What can hang from each mark
X: A
V: A
D: F
L: A Z
F: A D S
A: C F L N T
N: A
W: C
T: A
U: L

Every row comes from one small tree of marks. The marks that hang from a mark follow it in brackets, in alphabetical order. Every link used is in the known rows. Which tree was each row made from?
Known rows
D(F(S)): [-10   8  32   7 -10  -2   8  -8  -9  -5 -11  17  17  -7 -24  31  13  14
 -11  -2  -2  -7  -7  -4  -8 -33 -15  -6 -13   1   7   7  21  -1  -7  -9
  22  19]
V(A(F(D))): [  8   7  18  17   4  26   8  -6  -9  -2 -29  -2   8   0 -24  -5   7   5
   5  10 -26 -15  15 -20 -15 -26 -40   2 -18   6   3  -4   2   0  -4 -25
  27 -19]
X(A(T)): [ 13   5   1   5 -11  12   2   8  -4  -1 -16   1 -31   3 -18  22 -14 -13
   8  21   5  -2  12 -23  -1 -10 -17  16 -10  12 -17  15  13  12  -9  10
  13  -6]
D(F(A(C))): [-24   9  16   2   5   3  17  -9   6 -17  -6  19  16 -16 -18  18   8  20
 -11 -10 -21  -6  -7   6  -7 -16 -15  13 -13   5 -12  12   9  -8   4  -3
  19  -5]
T(A(C L)): [  7 -28  11   1   5   9  11  14  12  -4   0  -7   4 -13   3 -22 -11  22
  -8  12   2  -4   2  -6  -1 -15  -2  28 -12   4 -16  12  17 -19  -5   9
  -5 -26]
T(A): [  4 -10  18  -1   2  24   3   2   9  -6  -6  -1   3  -4 -14  -3 -10  -4
  -8   8   3   4  -7  -3  -6 -24  -9  18 -12   5  -3  20   6  -4  -9  -8
   3  -8]
W(C): [ 10   6  11  17  11   2  12   8   9  -3 -13  -3   1   3 -16   3  10  11
   6  12 -17 -10   4  13   2 -15 -11  13   2  20  -8  27 -14  -4 -18  -1
  10  -6]
A(T): [ 20   1   6   5  -5  -2  -2   6  -1   5 -17 -10 -12   7 -16  10   6  -8
   5  21   1   3   9 -23  11 -11  -8  -1  -2   8  -5  19  18   2   3   5
   2   1]
A(C F N): [-12 -11  -4  28  19   6  41   2   1   4  -2  -7  14   4   5  -3   6  20
  -3 -28 -16   1   1  -6  21  -1 -22  23  -6   9   9  14  21  -6   4   2
   6 -44]
V(A(C F(D) L)): [ 11 -12  14  20   6   9  13   4  -7   1 -26  -7  10  -7  -7 -23  10  33
   5  13 -27 -24  22 -22  -8 -16 -30  12 -17   4 -11 -13  13 -13   3  -8
  21 -37]
D(F(A(N T) S)): [-11   9  29   2 -17  -7   1 -11  -6  -6 -28   8  21 -24 -13  35  10   2
  -4  -9  -4   3   7 -25   9 -20  -8  -5 -19  -1  13  19  30   5   7   6
  16  -4]
V(A(N T)): [ 15 -11  17   6  -6   9  -7   0  -8   3 -34  -9  -7  -4  -7 -10  -2 -20
   4  10  -5  15  23 -35   2 -12 -18  21  -9   7   3  15  23  -6   8   3
   2 -10]
N(A(F)): [ -3   0  19   3  10  16  12 -13   3  -4  -4   8  16 -10 -16  10   3  11
   2 -16 -21   6  14  -4 -13 -12 -23   6 -16   9   0   0  11  -1 -10 -17
  19 -18]
L(A(C N) Z): [  7 -37   6  18  21  22  10 -26 -11  -8  -2   6  10 -10  -4 -24  -7  16
   0 -20 -38  15  -5  -2 -13  -2   0  27  -6   9   4  18  15 -25   7 -12
  -4 -36]
L(A(C N T) Z): [ 23 -32   1  16  12  15   1 -22  -7  -3 -14  -9  -1  -8  -2 -24  -2   2
   8 -13 -37  16  -1 -21  -2   7   2  17  -2   6   3  21  27 -19  14   0
 -11 -37]
U(L(A(C F(S)))): [ 10 -19  19  11   8   4  20 -10   4 -17 -12 -14  11  -4  -5   1 -19  32
  -7   9 -16  -5   1   0 -10 -18  -8   4 -17   5   0  -3  24  11   7  11
  28 -29]
V(A(C N T)): [ 13 -16  12   7   3   1   0   0   1   7 -30 -13 -11  -4   3 -18   0 -14
   3  13 -15  13  19 -32   6   0 -19  33  -3   8  -1  15  27 -13   6  10
  -4 -23]
X(A(C L N T)): [ 12 -23  -6  15  -7  -1  16  21  -6   5 -13  -9 -24 -10  10  -8 -12  12
  10   7  11  -2  24 -30  12   4  -4  32  -7  10 -19  11  37  -7   2  32
  -2 -37]
A(F): [ -6   5   9  17   7  11  29   0  -4  -3  -5  -1  13   9 -19  13   5  16
  -6 -13 -11  -5   1  -7   6 -19 -24   6 -10   5   0   7   6   7  -3 -11
  20 -13]
U(L(Z)): [ 30 -14  17   8   2  16   0  -6   6 -11   0  -2   5  11 -19  -2 -21  21
  -5   9 -14  13  25  -3  -9 -28   9  -1  -6   2 -17   6  11 -13   9   1
  10  -2]
T(A(C F N)): [-10 -19   2  15  14  25  32   2  11  -2  -4 -10  17  -5   4 -15  -8   7
  -6 -26  -7   7  -6  -7  10  -7 -22  25 -14   2  11  19  23  -7  -3   0
  -2 -50]
D(F): [ -8   7  19  12  -4  11   9  -2  -7 -10  -6  15  11  -1 -30  13  17  11
  -8 -19  -2  -8  -5   0  -7 -25 -14   0  -7   3  -2   9  19  -8   4 -11
  14  12]
A(L): [ 11 -18  11  10  -2  -4  11  12 -11   0  -3   1   3  -1  -8  -6   4  29
  -4   9   7  -8  16 -10   1 -24   1  14  -8   8 -16   8  11 -10   5   4
   6  -3]
L(A(F(D S) N)): [  9 -16  16  30  10  24  15 -18 -26  -3 -26  -2  22 -15  -8   4  12  19
  10 -10 -18 -13  -2 -14  -4 -21 -22  -8 -21  10  30   8  24   7   2 -16
  20 -45]
V(A(C L(Z) N)): [ 11 -35  15  12   4   8   7  -5  -4   3 -12   2   8 -11   3 -37  -7  20
  -6  -6 -26   9  30 -21  -8 -12  -7  40 -10   3 -13   3  15 -35   7  -2
  -2 -27]
A(C F(S) L T): [ 12  -9  11  12  -8 -28  20  11   3  13 -18 -22   9  -4   6  10   5  32
   0  15  -9 -12  15 -34  23  -7  -9   0 -11  -4  -6   1  32   3   0  20
   9 -30]
D(F(A(L(Z)) S)): [-12   2  39  -1 -16  -5   3 -17  -6 -12 -10  24  32 -25 -20  27   4  35
 -14 -12 -19  -6  11 -11 -10 -35   1  -3 -23  -7  -8   3   9 -12   4 -10
  25   7]
X(A(F L(Z) T)): [ 17  -3   4  16 -15  12  13   5  -3  -2 -12  -4  -8   0 -18   7 -13  17
   8  -9 -15  -6  24 -35   0 -11 -14   5 -17  -4 -21   0  14   5  -1   1
  16 -26]

Write each row's tree
[ -5 -27  11  24   4 -13  39   7  -6  10  -7  -9  27  -9  18  -1   5  43
  -7 -17  -4  -7  12 -17  23 -11  -9  18 -14   3   8   3  30  -7   2  14
  10 -44] -> A(C F(S) L N)
[ 27 -37  18  17   8  29   1 -18  -8 -20  -7  -6   9  -3 -12 -21 -21  20
   1 -12 -14  17  17  -6 -16 -22  12   7 -12   5  -1  10  23 -11  23   1
   9 -24] -> U(L(A(N) Z))
[  9   5  -5  27  18  13  28   1  -2   4 -12  -5  10   5 -11   2  15  28
   6   7 -27 -20   0  -7   6 -12 -28  -5  -7  10   1   2  12  -6  -3 -11
  13 -40] -> A(C F(D))
[  0  -7   1   2   8  -7  12  -2   7   2 -20  -6   0 -15   8   8   0   0
   1   6 -16  10  12 -20  22   3  -4  23  -8  12  -6  28  18  -2   8  19
   0 -33] -> F(A(C N T))
[  9  -2  12  32   4  14  21  -3 -18  12 -21  -3  25  -2  -6  19  16  19
   7  -4 -10 -11  12 -20  14 -28 -24 -15 -17   9  27   9  23   4  -2 -12
  16 -37] -> A(F(D S) N)
[  4 -23  12   8   7  19  22  -2  14  -5   3  -8  22  -8  -4 -24 -12  33
  -8 -19 -25   2   5 -12  -1 -13  -7  16 -17  -9 -13   5  14 -18  -2  -8
   2 -41] -> T(A(C F L(Z)))
[ -6 -32   5  16   7  17  32  12   8  -4  -5 -15  23 -12  12 -29  -6  27
  -4 -27   1  -1   6 -13  13  -8 -10  24 -16  -1   1  13  32 -11   4   9
  -2 -56] -> T(A(C F L N))
[  0 -27  -4  17   2   9  26  17 -10   2  -1   7 -15 -10   8  -8 -15  26
   2  -3  11  -3  21 -11   3  -6  -7  45 -10  14 -18   9  20 -12  -4  19
   4 -36] -> X(A(C L N))
[ 14 -37  16  10  -3  27   5   1  -1  -4  -2  -3  18 -13   0 -27  -9  16
  -4 -18  -1  13  16 -17   0 -22   9  17 -14  -3  -2  18  20 -25   6  -4
 -11 -29] -> T(A(L(Z) N))
[ -4   7  34  -5 -24 -20  -2  -3  -4  -8 -25   7  19 -26 -15  30  12  21
  -5   4  -2 -11  11 -26   3 -26  -2 -11 -21  -6  -5   7  26   5   8   9
  21   6] -> D(F(A(L T) S))
[ 27  17  11  20  -7   1   3  -2  -6  14 -37 -16   9   1 -17  29  19   7
  14  28 -16 -15  11 -36  13 -20 -23 -33 -13   3  15   8  24  14  -5  -4
  17 -24] -> A(F(D S) T)
[ 17 -19   8  25   5  24   9 -24 -13 -10 -18 -13  14  -3 -15 -14   0   1
   9 -36 -36  14   1 -29   1   1 -10  -3 -13  -3  13  14  24   1  17 -13
   3 -41] -> L(A(F N T) Z)
[-11   3  11   6  -2  -1  11  -7   3 -10 -20   4  12 -19  -9  11  11   5
  -1 -18 -12   3   2 -16  14  -5 -10   8  -9   3  -2  21  32  -7  13  11
   5 -22] -> D(F(A(C N T)))
[ 24   9 -11  25   9   2  16   4   2  11 -26 -19   0   6 -11   2  20  12
  16  20 -26 -16   6 -27  16   0 -26 -17  -2   6  -1   6  25   2   2   1
   5 -44] -> A(C F(D) T)
[ 42 -23  17   7  -3  17 -13 -14   2 -18 -18 -17  -3   2 -21 -14 -19   9
   5  12 -19  13  17 -18 -14 -17  12  -7  -8   1 -14   7  23  -3  21   6
   8 -11] -> U(L(A(T) Z))
[ 18  18  -3  22  -8  24  10   8  -5   2 -27  -6 -17   3 -24  21   1   0
  21  15  -9 -19  13 -31   0 -11 -32 -11 -16   8  -6   4  18  19  -8  -4
  22 -31] -> X(A(F(D) T))
[ 30 -33   2  13   8   7   3   1   0 -13 -20 -26  -7  -5   4 -22 -15  12
   7  11   0   9  13 -16   3  -1   7  11  -5  10  -3  14  44  -1  24  31
   1 -36] -> U(L(A(C N T)))
[ 18 -29  12   9  -4  -7   1  10  -4   7 -28 -16  -5 -10  10 -31  -2   7
   4  11  -8   6  31 -37   8  -2  -8  34  -7   5 -10   7  33 -18  13  19
  -6 -29] -> V(A(C L N T))
[ 13 -30  14   1   4  16   7   2  14  -1   2  -1  11 -10  -1 -28 -14  24
  -9   1 -17   6   7  -8  -8 -16   5  24 -12  -2 -19  12  12 -28  -2  -2
  -8 -28] -> T(A(C L(Z)))
[-10  -9   9   7  12  20  27   2  17  -6  -2  -9  12  -3  -8  -7  -9   9
  -9  -7 -14   1 -11  -2   1 -10 -23  18 -14   1  -2  13  11   0 -11  -7
   7 -35] -> T(A(C F))
[ 11  -4  35   3 -19 -13  -1   1  -4   3 -34 -14   8  -8  -9   5   1   9
   0  17 -13  -7  27 -44   1 -20 -22   6 -22  -7  -2  -7  20   9   1   2
  25 -10] -> V(A(F(S) L T))
[ -3 -15  27  -5   2 -17   8 -15   8   2  -5  15  21 -25   4  15 -12  39
 -15  21 -32   1  17 -11  -2 -24   7  20 -20   2 -17   7  -6 -15  -5   3
  17 -14] -> F(A(C L(Z)) S)
[  9 -17   5  34  17  34  19 -14 -26  -9 -21  -6  19  -9 -13 -12  14  18
  13 -21 -16 -14  -4 -12  -5 -12 -24  -4 -16  11  20   9  22   5  11 -16
  15 -50] -> L(A(F(D) N))
[  2  -3  11  11  12   0   8 -10  -5  11 -25  10  16 -25   9  21   8  21
   3  30 -21  -8  16 -12   6 -23  -9   5 -17  18  12  19   8  -6  -7   1
  12 -40] -> F(A(C N) D S)
[-10   2  12  12   9  -9  33  -5   3   7  -6   0  14   1  -3  23   2  23
 -11   5 -22  -7  -5  -5   8 -14 -23  10 -12   5   4   5   9   3 -14  -2
  20 -23] -> A(C F(S))
[ 10  -5   8  14   3  12  11 -11 -10 -12 -20 -16   3  -2 -20   1   6   2
   7  -8 -18  -3  -8 -20  -1  -3 -20  -2 -13   4   5  10  24  18  10  -3
  18 -23] -> L(A(F T))
[ 18  -8  26   9  -2   6   0  -8  -7   8 -19   5  27 -23  -6   8  14  36
  11   7 -17 -16  33 -18 -14 -25 -14 -15 -23   7   2 -11  23  -8  -9 -14
  22 -30] -> N(A(F(D S) L))
[ 20 -10  11  27  14  35   8 -30 -17 -11 -13   2  20  -2 -29  -9  10  23
   9 -15 -49 -10  -4 -10 -22 -18 -19 -15 -16   4   7   1   4  -4   6 -35
  19 -35] -> L(A(F(D)) Z)
[  4   7  16   2  10  -6   2 -10   1   7 -23  14  12 -22  -1  28   5  24
   0  47 -30 -15   6  -9  -3 -26 -13  -1 -17  15  -1  12  -3  -2 -13  -4
  20 -23] -> F(A(C) D S)
[ -6  -5   9   3  18  10  20 -13  12  -1  -1   5  14  -9  -6   3   2  17
  -1 -13 -30   5  10   1 -10  -1 -23  18 -12  12  -8  -1  14 -11 -11  -9
  15 -30] -> N(A(C F))
[ 18 -32   8  20   3  10  12   0 -14   4   0   4  15  -4  -2 -19   0  28
  -3 -19  -7   9  27 -17   8 -20   9  16  -7   3  -6  12  20 -27  13  -2
  -6 -21] -> A(L(Z) N)
[ 30   2  22   2 -15 -14 -15   0  -9  10 -39  -4   9 -25  -3  25  11  22
  11  50  -8 -20  29 -39   7 -29   0 -21 -22   5  -4  10  14   5   2   8
  15 -19] -> F(A(L T) D S)
[ 14 -13  -2   6  -9  -5   9  19   1   4 -11  -5 -29  -5   0   1 -13  16
   6  24   2  -8  18 -25   3   0  -8  27  -9  11 -30   7  24  -1  -3  25
   5 -22] -> X(A(C L T))
[ 31 -24  12  -5   2  -5 -13  -9  12   8  -9  -2   3 -16   1 -18  -1  18
   8   7 -34  14  34 -23 -10   2   9  11  -5   5 -24   2  28 -30   2   2
  -8 -24] -> N(A(C L(Z) T))
[-12  -7  21   3   5  11  25  -2  18  -1  -7  -5  16  -8  -3  10 -10  12
 -11   4 -15   1 -11  -6   0 -17 -21  15 -20  -1   7  13  11   3 -19  -4
  13 -28] -> T(A(C F(S)))
[  4 -33  14  10   5   1  12   5  -9   1 -16  -2   2 -13  10 -32  -4  19
  -5   1  -7   3  27 -18  -1 -13 -12  46 -11  10  -9   4  21 -23   6  10
   2 -28] -> V(A(C L N))
[ 26 -12  16   3  -7   6  -4 -13   4   1 -11  -6  17 -14 -13  -7   4  18
  10 -19 -31   9  34 -32  -4  -5  -4  -8 -15  -3 -14  -5  25 -13   5  -9
   6 -25] -> N(A(F L(Z) T))
[ 16 -12  13  17  -1  31  13  12  -2  -4 -15 -12  19  -9 -12 -17   5  28
   5   1   0 -21   9 -18  -2 -27 -16 -10 -22  -3   0   3  18  -4   0 -11
   9 -40] -> T(A(F(D) L))
